Each row was made from one walk, in order. Every step used is in the known rows, and no mark comes twice. Write each row's walk.
Known rows
nufuz-fegog-gofal: [-30   8  77  14  19 -10 -16 -43 -62  49  -2 -34 -10  15   5 -10   3 -25
   9   6  -1   4 -24  19  34  -8   3 -50  10  15  -8  24  -6 -50  12 -31
 -13   2  -5 -53  13  33  64 -22   2 -10   1   0]
vugan-piruzur-nofuvub: [-29  -6  -2 -23   0  22 -27 -20 -25  10  -9 -16 -21  -7  -7 -11  40 -35
  18  42   4   2 -15  -2  26   2  15 -19  20  28 -18  24  -2 -47  53 -35
  -8   3 -26 -32  52 -46  29 -21  16 -31 -29 -18]
nufuz-vugan-piruzur-nofuvub-bason-fegog: [-38  14  -5  -6   2  13 -25  -7   0  26   2 -48  -2  14  11  12  42 -12
  21  23  31 -14 -21 -17  45  19   4 -39  15  20  -2  46   6 -42  44 -25
 -12  17 -35 -71  29 -19  41 -35   6 -48 -26 -26]
vugan-piruzur-nofuvub-bason: [-38 -10 -19 -30  -7  34 -27  -7 -21  20  -3 -20 -12  10  -5  -5  41 -17
  13  25   5   3 -25  -3  31 -11  10  -7  29  25 -27  31  -4 -46  41 -23
  -5  15 -31 -52  66 -33  38 -24  18 -26 -34 -19]
nofuvub-bason-kufevir-piruzur: [-35   1  -5 -11   8  29  -4  21 -32  29 -10 -18  21  22  -3  23   8 -33
   1 -30  23  17 -34  -1  41  -9  -2 -12  10  23 -16  32 -11  -5   9  -7
  29  41 -18 -85  66   1  68 -30  14 -10  -9  -1]
kufevir-bason-nofuvub-piruzur: [-27 -18  43 -12  42  -1 -11 -37 -42  29  -5 -25 -29  19  10 -13  10 -94
 -21 -19  27  39 -17  16  34   9 -15   2  43  16 -51  32   1  -6  46 -27
  20  15  -2 -56  25 -43  57 -31   7 -13 -13 -14]
bason-bulil: [  5   0  22  19  22  39 -10  14 -28  20   1 -23 -13  18   2  -6  10 -66
   9  37  -5   4 -37  -4  36  -4  -1 -20  21  33  -2   9   7 -17  16 -50
   5   1  -5 -54  11 -20  13 -31  14  24  -8  45]
vugan-nufuz-fegog-bason-nofuvub: [-27   5  63 -19  29  17 -49 -22 -25   1   4 -49 -28   7  28 -20 -11 -59
  27  45   6 -12 -25  17  54  17  18  -2  86  45 -36  50  -4 -74   9 -28
 -26  -9 -26 -58   4 -14  72 -20  -9 -22  -9  -1]
nofuvub-bason: [-38  -1  -5  -1   6  37 -19   9 -41  41  -4 -24  -3  43   0  -4  10 -18
   3   1  10  17 -37   0  35 -14 -16  11  46  16 -16  37  -4 -30  12  -6
   8  25 -10 -76  52   1  55 -25  14  -6 -13   4]
fegog-bason-bulil: [  0  14  45  10  13  35 -42  14 -24  14  -2  -1 -27  25   2 -12  -9 -46
  15  50 -16   0 -36  23  31  18   5 -11  70  49  -3  18   2 -37  -9 -56
  -5 -11 -16 -76   7 -25  19 -34  -2   8 -11  29]
kufevir-bason: [-40  -9  24  -4  24   3 -12 -11 -24  28  -2 -15 -35  38   6  -7  -2 -61
  -9  -7  14  22  -9  -2  29   8 -17  -7  47  23 -21  31   8 -24  27 -13
  10  15  -2 -58  26 -34  54 -24  14   1 -21  10]
vugan-piruzur-nofuvub-bason-fegog: [-41   0 -20 -16 -10  26 -33 -11 -15  26  -2 -19 -10  16 -11  -3  39 -16
  15  32   7   7 -25  -3  33  -5  15  -9  18  28 -10  40   2 -48  45 -24
 -10   6 -26 -77  55 -28  37 -31  11 -38 -41 -22]
vugan-nufuz-fegog: [-38  -9  36 -11  26  11 -30 -21 -27   7   9 -54 -26   6  18 -19  -3 -49
  27  48   5 -13 -18   1  56   9  14 -16  40  33 -17  48   4 -75  23 -12
 -27  -8 -19 -50   7 -11  66 -20   3 -10 -12   6]
nufuz-vugan-piruzur-nofuvub: [-31   9  11 -16  12   7 -20 -16  -8  17  -4 -45 -10  -3  15   6  43 -26
  24  30  29 -18 -15 -19  38  26   4 -50  14  19 -13  30   4 -42  53 -32
  -7  22 -37 -32  28 -36  36 -28  10 -41 -12 -19]
piruzur-nofuvub: [-21  -1  -5 -16  11  32 -14 -21 -32  25  -6 -25 -35   6 -15  -9  23 -24
  11  26  -4  10  -3  30  27  -4   0  22  30  21 -17  19  -3 -33  31 -45
 -10  23   0 -50  32  -6  28 -11  22 -10 -14   5]
gofal-fegog-bason: [-18  15  30  26  18  35 -70 -27 -33  28 -21 -11 -21  33 -10 -32   9 -44
  -6  39 -18  10 -19  15  18  19  -9 -11  80  49  35  16  21 -64  -6 -16
   4 -16  20 -83  11 -28  40 -24   1 -26 -14 -13]
bulil-bason-kufevir-piruzur: [-47  -7  21 -17   1  -3 -12   8 -30  14 -17 -29  11  -3  -7   6 -12 -43
   7   5   1  11 -32  17  19  11  13 -22   6  49   4  25   8   7  24   3
  33   6  -1 -88  22  -3  37 -22  -6 -16  11 -11]
kufevir-piruzur-nofuvub: [-30 -17   7 -32  15   4 -13  -1 -17  16   7 -24 -14  -1 -14   9   8 -27
  20  15  -7   8 -14  30  16   3  21 -22 -14  13  -9  18  -8 -41  47 -46
  19  18 -16 -62  34 -12  51 -30  18 -24  -1 -13]
gofal-fegog: [-20   4  10  28  26  34 -47 -29 -40  35 -20 -28  -9  26 -11 -28  26 -51
 -11  27  -7  12 -13  -5  24   7 -16 -15  43  38  36  11  21 -51  17  -4
  13  -7  30 -64  15 -20  38 -20  14 -20 -12  -9]
bulil-bason: [-51 -13  21  -6  -6   8 -26  -7 -40  29  -9 -35 -13  21  -6 -21  -9 -34
   9  34 -14   9 -32  15  15   5  -4   1  37  42   6  29  17 -20  27   2
  13 -16   6 -80   8  -2  28 -16  -5  -9   8 -11]
bason-kufevir-piruzur-nofuvub: [-19   5   6 -20  21  14   3  -1 -25  10 -15 -14   1 -18 -16  22  14 -44
   7  -9  17  13  -8  22  34   9  18 -18 -14  29 -16  16 -11  -2  25 -36
  21  43  -9 -56  49 -16  49 -21  16 -17  -4   0]
gofal-fegog-bason-nofuvub-piruzur: [ -7  11  43  16  34  33 -67 -42 -50  26 -23 -18 -13  18  -4 -35  18 -67
 -16  33  -5  20 -20  28  25  21  -5  -7  74  44   9  16  14 -51  11 -27
  16 -12  22 -84   9 -36  41 -27  -5 -40  -9 -33]
piruzur-nofuvub-bason: [-30  -4 -23 -23   0  45 -16  -5 -29  38  -2 -28 -23  28 -11   1  24  -6
   6   4  -1  11 -12  24  31 -16  -8  36  38  18 -26  27  -7 -29  19 -33
  -3  39 -10 -80  48  11  42 -12  29 -10 -18   1]
piruzur-nofuvub-bason-fegog-gofal: [-36   9  -3  -6   0  32 -18 -19 -29  60   1 -19 -25  26 -27   6  16   0
   4  12  -8  20  -6  27  35 -21  -1  27  25  20 -14  31  -4 -25  10 -33
  -8  35  -5 -98  35  31  50 -21  13 -17 -28   3]
bason-fegog-gofal: [-31  20  48  34  15  -3 -19 -35 -43  52  -3  -6 -21  19 -25  -4   4 -37
   8  38   0  30 -20  12  38   0   3 -23  17  27  20  30   4 -22  16 -22
  -6   2  10 -72   3   3  59 -38 -12 -22 -18  18]
kufevir-bason-fegog-gofal: [-46  10  48  16  22 -15 -16 -33 -22  54   3  -4 -37  37 -10   1 -12 -54
  -8   1   8  36  -4   3  32   6  -9 -21  33  26   1  35  11 -20  17 -16
   5  13   3 -81   7 -14  66 -36  -1 -11 -32  13]

Which walk is each row?
[-38 -18 -10 -40   5  21 -11  11 -17  28   7 -28  -6  16 -14  16   7 -12
  16   1  -6   7 -23  27  19 -12  15  -6  -6  12 -17  25 -14 -38  33 -35
  26  26 -25 -86  46   1  58 -31  19 -24  -9 -19] => kufevir-piruzur-nofuvub-bason
[-22 -21  -9 -33   9  28 -11  22  -8  29  14 -26  -3  15 -10  19   6 -24
  16   4  -9   6 -30  22  22 -10  17 -15 -14  16 -17  16  -9 -35  30 -48
  30  24 -27 -93  38   4  44 -35  21  -6 -10   2] => kufevir-piruzur-nofuvub-bason-bulil
[ -9 -10  46  -4  39  18 -14 -41 -72  21  -9 -35 -10 -10   2 -23  28 -83
  -9  12  22  30 -35  24  38   0  -3   2  30  14 -45  26  -9  -6  51 -38
  16  12   6 -44  25 -36  43 -30   0 -27   3 -20] => bason-nofuvub-piruzur
[-31  12  -8   4  10  42  -8  11 -42  35 -18 -18  10  27  -2   9  18 -30
  -4 -21  27  18 -29  -3  47 -11 -16  10  38  30 -26  33  -8   3   2  -4
  12  46  -8 -74  65   0  55 -20  15   1 -12  14] => nofuvub-bason-kufevir
[ -8  16  44  18  29  37 -75 -34 -35  25 -25 -22 -14  25   2 -26  14 -63
  -8  29 -10  14 -23  15  21  16 -17   5  96  51   7  15   7 -54  -3 -24
  16  -2  20 -77  10 -24  40 -23  -2 -37  -8 -19] => gofal-fegog-bason-nofuvub
[ -55    0   16   11  -15    4  -35  -11  -28   30   -7  -34  -12   30
  -17  -18  -14  -33    9   44  -16   13  -34   14   21   10    3    6
   30   47   31   43   26  -22   29    1    1  -35   13 -115  -10    5
   25  -28  -17  -25   -7  -13] => bulil-bason-fegog
[-11  20  63  -5  24  23 -51 -17 -40  11 -14 -12 -25  15  11 -13   1 -57
  14  24   4  17 -39  30  24  17  -9  17  99  36 -39  30 -11 -36   3 -47
   3   9 -12 -55  24 -24  49 -24 -10 -27  -1  -6] => fegog-bason-nofuvub
[-36  -7  40 -16   9  17 -29 -16 -42  24 -14 -49  -4  10   6 -14  -5 -60
   7  17  -2  15 -42  19  12  -1 -12  27  59  42 -29  30   8  -6  29 -12
  23  -2   7 -72  10   5  33 -15  -8 -20  14 -17] => bulil-bason-nofuvub
[ -55    6   46   14   -9   -6  -30  -26  -39   53   -6  -22  -14   23
  -22  -11  -16  -26   11   44  -21   23  -27   21   18    0    6  -13
   23   45   24   30   18  -13   14    2    6  -16   14 -107  -12   22
   40  -29  -22  -21   -1   -5] => bulil-bason-fegog-gofal
[ -41   -7   10  -27    5    2  -15   -4  -17   49   11  -20   -6   16
  -24   23    2   -7   16    4  -11   18  -18   31   21  -11   21  -18
  -15   13   -6   25  -10  -36   24  -37   22   29  -21 -100   34   20
   72  -39    7  -29  -14  -13] => kufevir-piruzur-nofuvub-bason-fegog-gofal
[-48  -9   9 -30  -4   0  -8   1 -23  16 -17 -28   2  -6 -15   8  -7 -35
   6   7  -5   9 -18  28  17  10  18  -4   4  48  -2  24   5   5  27 -10
  26  14  -4 -92  22   6  34 -15   2 -18  10 -18] => bulil-bason-kufevir-piruzur-nofuvub
[-40 -22  43 -19  14   8 -23 -29 -61  24 -12 -44  -6   2  -3 -26   5 -67
  -6  24  -2  22 -40  32  19   2   1   7  34  33 -27  29   8   0  43 -11
  25 -11   8 -85   6 -11  32 -23 -14 -25  11 -35] => bulil-bason-nofuvub-piruzur
[-37   2  51 -17  19   8 -48 -15 -24   3   7 -38 -34  14  23 -22 -16 -40
  31  58  -3 -16 -20  19  54  18  20 -14  71  45 -15  50   5 -83   3 -20
 -36 -17 -27 -64   3 -15  65 -22  -6 -15 -13   5] => vugan-nufuz-fegog-bason
[ -38  -13  -14  -26    3   15  -19    5  -11   31    9  -24   -3   20
  -20   17    5  -11   17    4   -7   11  -21   28   24   -5   16   -8
  -13   16    0   35   -4  -42   35  -36   22   16  -20 -106   38    5
   58  -39   13  -32  -17  -21] => kufevir-piruzur-nofuvub-bason-fegog
[ -35    4  -27   -6   -4   40  -23   -8  -24   42   -2  -24  -22   32
  -22    1   16   -3    8   13   -2   14  -14   24   38  -14   -2   36
   31   23   -6   41    3  -31   19  -33   -9   26   -2 -106   35   14
   42  -22   16  -20  -30   -5] => piruzur-nofuvub-bason-fegog
[-18  -9  24   6  29  17  -7   7  -9  28   3 -17 -28  36   8  -1  -4 -78
  -9  -1   3  17 -21  -8  33   4 -14 -15  38  32 -15  16  13 -13  20 -33
  14  11  -8 -65  13 -33  33 -33  18  27 -22  34] => kufevir-bason-bulil
[-27  -9  64 -20  33  10 -43 -32 -38   1   7 -45 -30   1  22 -28  -5 -63
  20  50   8  -7 -24  31  59  21  26 -13  67  37 -34  52  -3 -70  18 -29
 -26 -11 -27 -65   2 -22  66 -26 -11 -24 -12 -16] => vugan-nufuz-fegog-bason-nofuvub-piruzur
[-45   5  19  15  18  -3 -19 -19 -14  34  -1 -14 -32  42  -4  -6 -10 -62
  -6   4  13  29 -13  -1  36  16 -12  -6  35  30   5  45  19 -27  28 -13
  -1  -2   5 -88  11 -29  53 -36   5 -14 -36   7] => kufevir-bason-fegog
